Each row was made from one small tree. The marks that hang from a mark follow it in brackets, in the order of their numbers. Every link used is in the known rows. Write each row's tree.
Known rows
Q792[Q38]: |  0.08 |  1.94 | -1.82 | -2.13 |  0.33 |  1.32 |  1.71 | -0.78 |  0.87 |  0.98 | -2.30 | -5.27 | -0.07 |  1.06 |  4.75 |  0.96 | -1.08 | -5.25 | -6.21 | -2.01 |  0.78 |  3.13 |
Q707[Q114 Q506[Q111 Q681 Q985] Q819]: |  2.97 |  0.80 | -3.35 | -2.77 | -0.96 | -0.01 |  2.39 | -4.00 | -1.22 |  1.14 |  0.27 |  0.78 |  2.00 |  0.92 |  1.83 | -1.99 | -4.60 |  2.59 |  3.96 | -0.51 | -0.74 |  6.22 |
Q792[Q38[Q707[Q506[Q111 Q681 Q985] Q819]]]: |  1.41 |  1.47 | -0.92 | -2.21 | -0.02 |  1.82 | -1.29 | -0.71 | -0.23 | -0.06 | -1.67 | -4.60 | -0.21 |  1.68 |  1.94 | -0.57 | -2.85 | -1.59 |  0.49 | -0.72 | -0.76 |  3.84 |
Q707[Q506[Q111 Q985] Q819]: |  2.92 | -0.09 |  0.72 | -2.51 | -0.50 |  2.01 |  1.70 | -2.28 | -0.73 |  0.73 |  1.16 | -2.05 |  2.06 | -0.15 |  0.88 | -1.63 | -3.29 |  2.44 |  5.57 | -3.97 | -0.92 |  4.09 |
Q707[Q114 Q506[Q111 Q681 Q985]]: |  1.79 |  1.87 | -3.08 | -1.66 | -0.04 | -0.69 | -0.08 | -2.33 | -1.33 |  2.95 |  0.01 |  1.16 |  1.03 |  0.24 |  1.08 | -0.11 | -2.62 |  1.23 |  1.52 | -2.18 |  0.21 |  3.67 |
Q114[Q707[Q506]]: |  0.89 |  0.60 |  1.52 | -1.72 |  0.37 |  1.39 | -1.48 | -0.07 |  0.89 |  0.21 | -0.12 | -1.53 |  2.16 |  1.45 |  1.72 |  0.93 | -2.90 | -5.74 | -0.93 | -4.23 |  1.67 | -0.99 |
Q681[Q506[Q111 Q985]]: |  2.21 | -0.37 | -0.61 | -1.78 |  0.75 |  0.27 | -5.82 | -2.71 |  0.18 |  1.59 |  0.01 | -3.01 | -0.18 | -3.79 | -0.99 | -1.98 |  0.41 |  2.04 | -1.28 | -5.18 | -0.39 |  1.52 |
Q38[Q707[Q506] Q792]: |  1.38 | -0.14 |  1.35 | -0.31 | -0.68 |  1.32 | -1.76 |  4.87 |  2.34 |  0.22 | -1.05 | -5.66 | -1.75 |  0.30 |  0.43 | -0.70 | -1.51 | -3.67 | -0.36 | -5.67 | -0.55 | -3.57 |
Q114[Q707[Q819]]: |  1.53 | -0.18 |  0.57 | -2.24 |  0.41 |  1.08 | -0.30 | -1.72 |  1.42 | -0.71 | -0.89 | -2.57 |  2.93 |  1.61 |  2.97 | -1.13 | -3.36 | -6.58 | -1.24 | -1.24 |  1.79 |  1.86 |
Q38[Q707[Q114 Q506[Q681]] Q792]: |  1.37 |  0.49 | -1.46 | -0.55 | -1.00 | -0.01 | -1.25 |  3.65 |  1.97 |  0.55 | -1.68 | -3.58 | -1.81 |  0.95 |  1.11 | -0.94 | -2.42 | -3.51 | -1.52 | -3.12 | -0.45 | -2.04 |
Q506[Q111 Q681 Q707 Q985]: |  3.14 |  2.54 |  1.57 | -1.88 |  3.21 | -3.72 | -5.85 | -2.56 | -2.43 |  3.84 | -2.46 | -0.84 |  2.53 | -0.69 | -2.97 | -2.55 | -0.14 |  1.11 |  5.54 |  3.73 |  1.00 |  2.86 |
Q38[Q707[Q114 Q506[Q111 Q681]] Q792]: |  1.30 |  0.58 | -0.98 |  0.03 | -0.60 | -0.97 | -0.85 |  3.61 |  1.25 |  1.18 | -1.03 | -3.16 | -1.87 |  0.99 |  0.34 | -0.86 | -1.95 | -2.50 | -0.23 | -3.55 | -0.07 | -0.38 |
Q111[Q506[Q681 Q707[Q114 Q819] Q985]]: |  2.12 |  0.16 | -3.69 | -3.69 |  1.16 |  0.53 | -0.39 | -1.88 | -0.49 |  1.64 | -1.59 | -0.42 |  3.25 |  2.83 | -0.59 | -5.24 | -3.14 |  0.07 |  0.52 |  1.14 | -0.82 |  2.97 |
Q792[Q38[Q707[Q114 Q506[Q111 Q985] Q819]]]: |  1.16 |  1.12 | -2.08 | -2.24 | -0.59 |  1.86 |  1.25 | -1.37 |  0.34 |  0.27 | -1.48 | -3.41 | -0.82 |  2.66 |  3.26 | -0.18 | -3.78 | -1.52 | -1.73 | -1.32 | -0.06 |  4.41 |
Q792[Q38[Q707[Q506]]]: |  0.70 |  1.57 | -1.22 | -1.48 | -0.17 |  2.45 | -0.01 |  0.81 |  0.94 | -0.08 | -1.68 | -4.94 | -0.90 |  1.64 |  3.00 |  0.77 | -2.36 | -3.85 | -3.45 | -2.29 | -0.25 |  0.77 |
Q681[Q506[Q111 Q707[Q114 Q819] Q985]]: |  3.49 | -0.51 | -0.97 | -2.77 |  0.61 | -1.12 | -3.02 | -4.53 |  0.22 |  1.10 | -1.02 | -0.94 |  0.36 | -1.69 | -0.89 | -3.59 | -1.90 |  3.49 | -0.24 | -0.81 | -0.04 |  2.64 |
Q38[Q707[Q114 Q506 Q819] Q792]: |  2.00 | -0.86 | -1.08 | -1.27 | -1.88 |  1.20 |  2.01 |  2.61 |  2.68 | -0.56 | -1.07 | -3.99 | -1.56 |  1.82 |  2.29 | -1.88 | -3.98 | -2.55 | -0.68 | -3.60 | -0.65 | -0.33 |
Q114[Q707[Q506[Q111]]]: |  0.81 |  0.76 |  1.80 | -1.17 |  0.78 |  0.53 | -1.13 | -0.19 |  0.20 |  0.85 |  0.52 | -1.04 |  2.13 |  1.47 |  0.89 |  0.97 | -2.49 | -4.70 |  0.23 | -4.55 |  2.08 |  0.61 |
Q792[Q38[Q707[Q819]]]: |  1.17 |  1.00 | -1.76 | -1.88 | -0.17 |  2.11 |  0.81 | -0.33 |  1.29 | -0.70 | -2.19 | -5.73 | -0.37 |  1.74 |  3.82 | -0.63 | -2.71 | -4.39 | -3.67 | -0.26 | -0.13 |  2.67 |
Q792[Q38[Q707[Q114 Q506[Q111 Q681] Q819]]]: |  1.22 |  1.56 | -3.02 | -1.80 | -0.55 |  1.17 |  1.86 | -0.91 |  0.27 | -0.34 | -1.54 | -3.43 | -0.52 |  2.38 |  3.28 | -0.28 | -3.63 | -2.31 | -2.28 |  0.11 | -0.33 |  4.28 |
Q985[Q506[Q707]]: |  3.06 |  0.41 | -2.56 | -1.19 |  0.98 |  0.21 | -0.23 |  1.66 |  1.23 |  1.03 | -2.46 | -2.49 |  2.15 | -1.67 | -0.59 | -3.82 | -2.60 | -4.51 | -2.20 |  0.01 |  0.73 | -3.42 |

Write each row's tree
|  2.87 |  2.65 | -0.08 | -0.41 |  2.78 | -4.36 | -1.10 | -0.94 | -1.48 |  2.30 | -1.79 | -1.31 |  2.70 | -0.59 | -1.62 | -2.25 | -0.19 | -1.29 |  1.66 |  4.44 |  1.09 |  1.83 | => Q506[Q111 Q681 Q707]
|  1.46 |  0.51 | -0.27 | -0.68 | -0.39 | -0.65 | -3.14 |  2.73 |  0.81 |  1.92 | -1.38 | -3.01 | -2.00 |  1.02 | -0.43 | -1.04 | -1.95 | -1.20 |  1.44 | -3.97 | -0.13 |  0.12 | => Q38[Q707[Q114 Q506[Q111 Q681 Q985]] Q792]
|  1.26 | -0.13 | -2.61 | -3.00 |  1.27 |  1.30 |  0.73 | -0.92 |  0.27 |  2.68 | -1.19 | -0.36 |  2.18 |  3.00 | -0.04 | -3.66 | -2.48 | -0.57 | -1.92 | -2.09 |  0.30 |  1.14 | => Q111[Q506[Q707[Q114] Q985]]
|  0.45 |  1.61 | -3.31 | -1.47 | -0.11 |  1.39 |  1.12 | -0.31 |  1.40 |  0.40 | -2.45 | -4.22 | -1.20 |  2.03 |  4.36 |  0.42 | -2.48 | -4.83 | -6.34 | -0.51 |  0.71 |  2.20 | => Q792[Q38[Q707[Q114]]]
|  1.75 | -0.09 |  2.40 | -2.62 |  0.36 |  1.36 | -1.66 | -2.13 | -0.18 |  0.37 |  0.31 | -1.12 |  2.70 |  1.93 |  0.81 | -0.54 | -3.84 | -2.67 |  3.78 | -3.67 |  1.41 |  2.94 | => Q114[Q707[Q506[Q111 Q985] Q819]]
|  2.23 |  0.13 | -2.07 | -3.57 |  1.55 |  0.97 | -1.98 | -1.05 | -0.64 |  1.38 | -1.43 | -1.69 |  3.62 |  2.10 | -1.44 | -5.26 | -2.33 |  0.02 |  1.98 |  0.59 | -1.22 |  2.21 | => Q111[Q506[Q681 Q707[Q819] Q985]]
|  1.91 |  0.32 | -4.76 | -2.64 |  0.89 |  0.19 |  2.91 | -0.67 |  0.22 |  0.59 | -1.11 | -0.65 |  3.46 |  2.80 |  0.37 | -4.99 | -3.13 | -1.58 | -1.95 |  1.70 | -0.76 |  2.39 | => Q111[Q506[Q681 Q707[Q114 Q819]]]
|  3.79 |  1.86 | -0.89 | -2.77 |  2.04 | -3.86 | -1.99 | -4.80 | -2.09 |  3.00 | -2.56 |  0.76 |  2.68 |  0.86 | -1.06 | -3.75 | -2.58 |  2.23 |  5.19 |  5.68 |  0.87 |  6.16 | => Q506[Q111 Q681 Q707[Q114 Q819] Q985]
|  1.12 |  1.10 | -2.92 | -2.16 | -1.02 |  2.37 |  2.77 | -0.72 |  1.15 | -0.69 | -1.70 | -3.82 | -0.80 |  2.73 |  4.33 | -0.06 | -4.07 | -3.04 | -3.69 | -0.85 | -0.32 |  2.96 | => Q792[Q38[Q707[Q114 Q506 Q819]]]
|  1.89 |  0.44 |  0.70 | -2.61 | -0.01 |  1.15 | -1.38 | -1.37 |  0.40 | -1.09 | -0.42 | -1.67 |  3.32 |  1.67 |  1.71 | -0.87 | -4.14 | -4.86 |  1.76 | -1.28 |  0.63 |  1.37 | => Q114[Q707[Q506[Q681] Q819]]
|  1.80 | -0.50 | -2.41 | -2.48 |  0.92 |  1.62 |  3.63 |  0.26 |  0.86 |  0.43 | -0.39 | -2.17 |  3.09 |  2.52 |  0.40 | -4.47 | -2.72 | -1.77 | -1.90 | -1.24 | -0.50 |  0.89 | => Q111[Q506[Q707[Q819]]]
|  0.83 |  0.29 | -3.35 | -2.71 |  1.30 |  1.93 | -3.19 |  0.06 | -0.54 |  2.12 | -0.52 | -2.41 |  2.76 |  0.81 | -0.66 | -3.65 | -0.77 | -1.37 | -0.43 | -3.05 | -1.14 |  1.83 | => Q111[Q506[Q681 Q985]]
|  0.68 |  1.99 | -3.21 | -1.73 | -0.41 |  1.49 |  0.46 | -0.05 |  0.69 |  0.13 | -2.15 | -3.62 | -0.91 |  2.08 |  3.56 |  0.55 | -2.96 | -3.72 | -4.29 | -0.61 | -0.12 |  1.77 | => Q792[Q38[Q707[Q114 Q506[Q681]]]]
|  2.34 |  1.02 | -4.14 | -0.16 |  1.18 | -0.77 | -2.16 |  1.69 | -0.44 |  1.77 | -1.09 | -2.61 |  2.36 | -3.18 | -1.56 | -3.59 | -1.17 | -3.82 | -0.41 | -0.99 |  0.23 |  0.42 | => Q985[Q506[Q111 Q681]]
|  2.62 | -0.03 | -4.27 | -2.46 | -2.13 |  1.91 |  7.47 | -2.55 |  1.33 | -0.69 |  0.37 | -0.30 |  1.57 |  1.62 |  5.00 | -1.33 | -5.52 | -0.57 | -1.54 | -1.77 | -0.56 |  2.83 | => Q707[Q114 Q506 Q819]
|  1.95 |  0.47 |  1.84 | -2.71 |  0.60 |  0.64 | -3.15 | -2.28 | -0.76 |  0.26 | -0.05 | -1.05 |  3.17 |  1.62 |  0.10 | -0.95 | -3.68 | -2.67 |  4.70 | -2.03 |  0.96 |  3.37 | => Q114[Q707[Q506[Q111 Q681 Q985] Q819]]
|  1.49 |  0.77 | -3.03 | -2.07 |  1.71 |  0.22 |  0.21 |  0.89 | -0.04 |  1.23 | -1.12 | -1.84 |  3.36 |  1.82 | -0.95 | -4.14 | -1.40 | -2.47 | -1.79 |  0.29 | -0.66 |  0.15 | => Q111[Q506[Q681 Q707]]
|  1.87 | -0.88 | -1.74 | -1.01 | -1.23 |  0.33 |  1.45 |  2.19 |  3.09 | -0.31 | -2.07 | -4.85 | -1.53 |  1.39 |  2.91 | -2.57 | -3.07 | -4.22 | -2.74 | -1.79 |  0.11 |  0.53 | => Q38[Q707[Q114 Q819] Q792]
|  3.32 |  2.32 |  0.61 | -3.07 |  2.44 | -1.92 | -6.64 | -2.37 | -0.99 |  2.53 | -3.79 | -1.68 |  2.68 | -0.64 | -1.17 | -2.71 | -0.93 | -0.93 |  3.28 |  4.39 |  0.17 | -0.27 | => Q506[Q681 Q707 Q985]
|  2.86 |  0.06 | -0.26 | -1.15 |  1.16 | -1.38 | -2.41 | -1.88 |  0.64 |  0.64 | -0.51 | -2.43 |  0.32 | -2.70 | -1.29 | -2.47 | -0.31 |  1.11 | -2.63 | -1.74 |  0.06 | -0.22 | => Q681[Q506[Q111 Q707]]
|  2.94 |  0.87 | -1.24 | -1.60 | -0.43 |  0.51 |  2.67 | -1.26 | -0.88 | -0.43 |  1.05 | -2.19 |  2.79 | -0.48 |  0.92 | -1.99 | -3.10 |  0.77 |  4.23 | -1.05 | -1.49 |  3.81 | => Q707[Q506[Q111 Q681] Q819]
|  1.80 | -0.23 |  2.00 | -3.20 | -0.05 |  2.26 | -2.02 | -2.08 |  0.51 | -0.30 | -0.26 | -1.50 |  2.81 |  2.00 |  1.67 | -0.62 | -4.24 | -3.55 |  2.59 | -3.36 |  0.97 |  1.36 | => Q114[Q707[Q506[Q985] Q819]]
|  1.77 |  0.54 |  1.10 | -2.03 |  0.37 |  0.29 | -1.00 | -1.44 | -0.33 | -0.50 |  0.28 | -1.14 |  3.26 |  1.59 |  0.80 | -0.79 | -3.73 | -3.85 |  2.77 | -1.65 |  0.99 |  3.01 | => Q114[Q707[Q506[Q111 Q681] Q819]]
|  2.02 | -0.90 |  0.48 | -0.91 | -0.66 |  0.95 | -0.61 |  3.24 |  2.81 | -0.68 | -1.81 | -6.67 | -1.01 |  0.35 |  1.67 | -2.66 | -2.03 | -4.31 | -0.58 | -2.56 | -0.46 | -0.71 | => Q38[Q707[Q819] Q792]
|  1.67 |  0.89 | -2.82 | -2.33 | -0.95 |  1.65 |  1.67 | -2.02 |  0.51 |  2.14 | -0.29 |  0.35 |  0.43 |  0.76 |  3.22 |  0.36 | -3.45 | -0.14 | -1.40 | -4.08 |  0.29 |  0.76 | => Q707[Q114 Q506[Q985]]
|  3.09 |  1.43 | -4.39 | -0.59 |  1.49 | -2.56 | -0.66 |  0.64 | -0.46 |  2.17 | -2.27 | -0.38 |  2.39 | -1.33 | -1.80 | -4.20 | -2.49 | -2.93 | -0.76 |  2.46 |  1.05 |  0.14 | => Q985[Q506[Q111 Q681 Q707[Q114]]]
|  3.78 | -0.74 |  0.00 | -3.48 |  0.45 |  0.59 | -5.03 | -3.65 |  1.05 | -0.13 | -1.80 | -2.99 |  0.80 | -2.45 | -0.61 | -3.77 | -1.73 |  1.97 | -0.38 | -0.91 | -1.00 | -0.39 | => Q681[Q506[Q707[Q819] Q985]]
|  4.13 |  1.52 |  0.45 | -3.80 |  1.80 | -1.36 | -4.88 | -3.51 | -0.89 |  1.27 | -3.64 | -2.05 |  3.35 | -0.06 | -0.63 | -4.00 | -2.33 | -0.01 |  4.96 |  5.63 | -0.44 |  1.53 | => Q506[Q681 Q707[Q819] Q985]
|  2.88 | -0.06 | -2.51 | -2.06 |  0.22 | -0.62 | -1.52 | -2.41 |  1.86 | -0.03 | -1.60 | -1.78 |  0.14 | -1.96 |  0.87 | -2.52 | -1.55 | -0.33 | -5.66 | -0.73 | -0.07 | -1.73 | => Q681[Q506[Q707[Q114]]]
|  2.41 | -0.30 |  1.77 | -1.34 | -0.48 |  0.49 | -3.53 |  2.63 |  0.65 |  0.28 | -0.98 | -5.12 | -0.77 |  0.43 | -1.10 | -2.60 | -2.24 | -0.52 |  5.24 | -3.42 | -1.33 |  0.78 | => Q38[Q707[Q506[Q111 Q681 Q985] Q819] Q792]
|  3.60 | -0.15 | -2.77 | -1.76 |  0.52 |  0.59 |  0.76 |  0.92 |  1.27 |  0.15 | -2.38 | -2.70 |  2.65 | -1.29 | -0.21 | -4.77 | -3.62 | -3.82 | -0.95 |  0.96 |  0.22 | -2.02 | => Q985[Q506[Q707[Q819]]]
|  3.63 |  0.85 | -4.50 | -1.17 |  1.03 | -2.18 |  0.56 | -0.15 | -0.38 |  1.28 | -2.18 | -0.50 |  2.86 | -0.99 | -1.39 | -5.08 | -3.46 | -2.32 |  0.47 |  3.34 |  0.54 |  1.51 | => Q985[Q506[Q111 Q681 Q707[Q114 Q819]]]
|  3.29 |  0.66 | -2.25 | -2.36 |  0.32 | -1.15 |  5.26 | -2.62 |  1.50 |  0.35 | -2.30 | -0.87 |  2.13 |  1.67 |  3.22 | -2.72 | -3.96 | -2.32 | -2.56 |  3.88 |  1.15 |  1.08 | => Q506[Q707[Q114 Q819]]
|  3.49 | -0.09 | -4.18 | -1.83 |  0.12 |  0.17 |  2.38 |  0.17 |  1.50 |  0.46 | -2.50 | -1.36 |  2.34 | -0.58 |  0.64 | -4.68 | -4.36 | -3.75 | -2.57 |  1.52 |  0.69 | -1.23 | => Q985[Q506[Q707[Q114 Q819]]]
|  1.03 |  1.04 | -3.44 | -1.99 | -0.54 |  1.70 |  2.30 | -1.12 |  1.46 | -0.45 | -2.36 | -4.45 | -0.73 |  2.30 |  4.76 | -0.51 | -3.39 | -4.17 | -5.05 |  0.47 |  0.24 |  3.56 | => Q792[Q38[Q707[Q114 Q819]]]
|  2.07 | -0.16 | -1.27 | -0.77 | -1.22 | -0.49 |  0.75 |  2.38 |  1.34 | -0.04 | -0.84 | -3.47 | -1.15 |  1.50 |  0.81 | -2.22 | -3.37 | -1.56 |  1.27 | -2.33 | -0.71 |  1.57 | => Q38[Q707[Q114 Q506[Q111 Q681] Q819] Q792]
|  3.31 |  0.10 | -3.68 | -1.01 |  0.70 | -1.13 |  2.89 | -0.04 |  0.46 |  1.36 | -1.52 | -0.74 |  2.26 | -0.53 | -0.62 | -4.56 | -3.77 | -2.28 | -0.72 |  0.95 |  1.17 |  1.02 | => Q985[Q506[Q111 Q707[Q114 Q819]]]
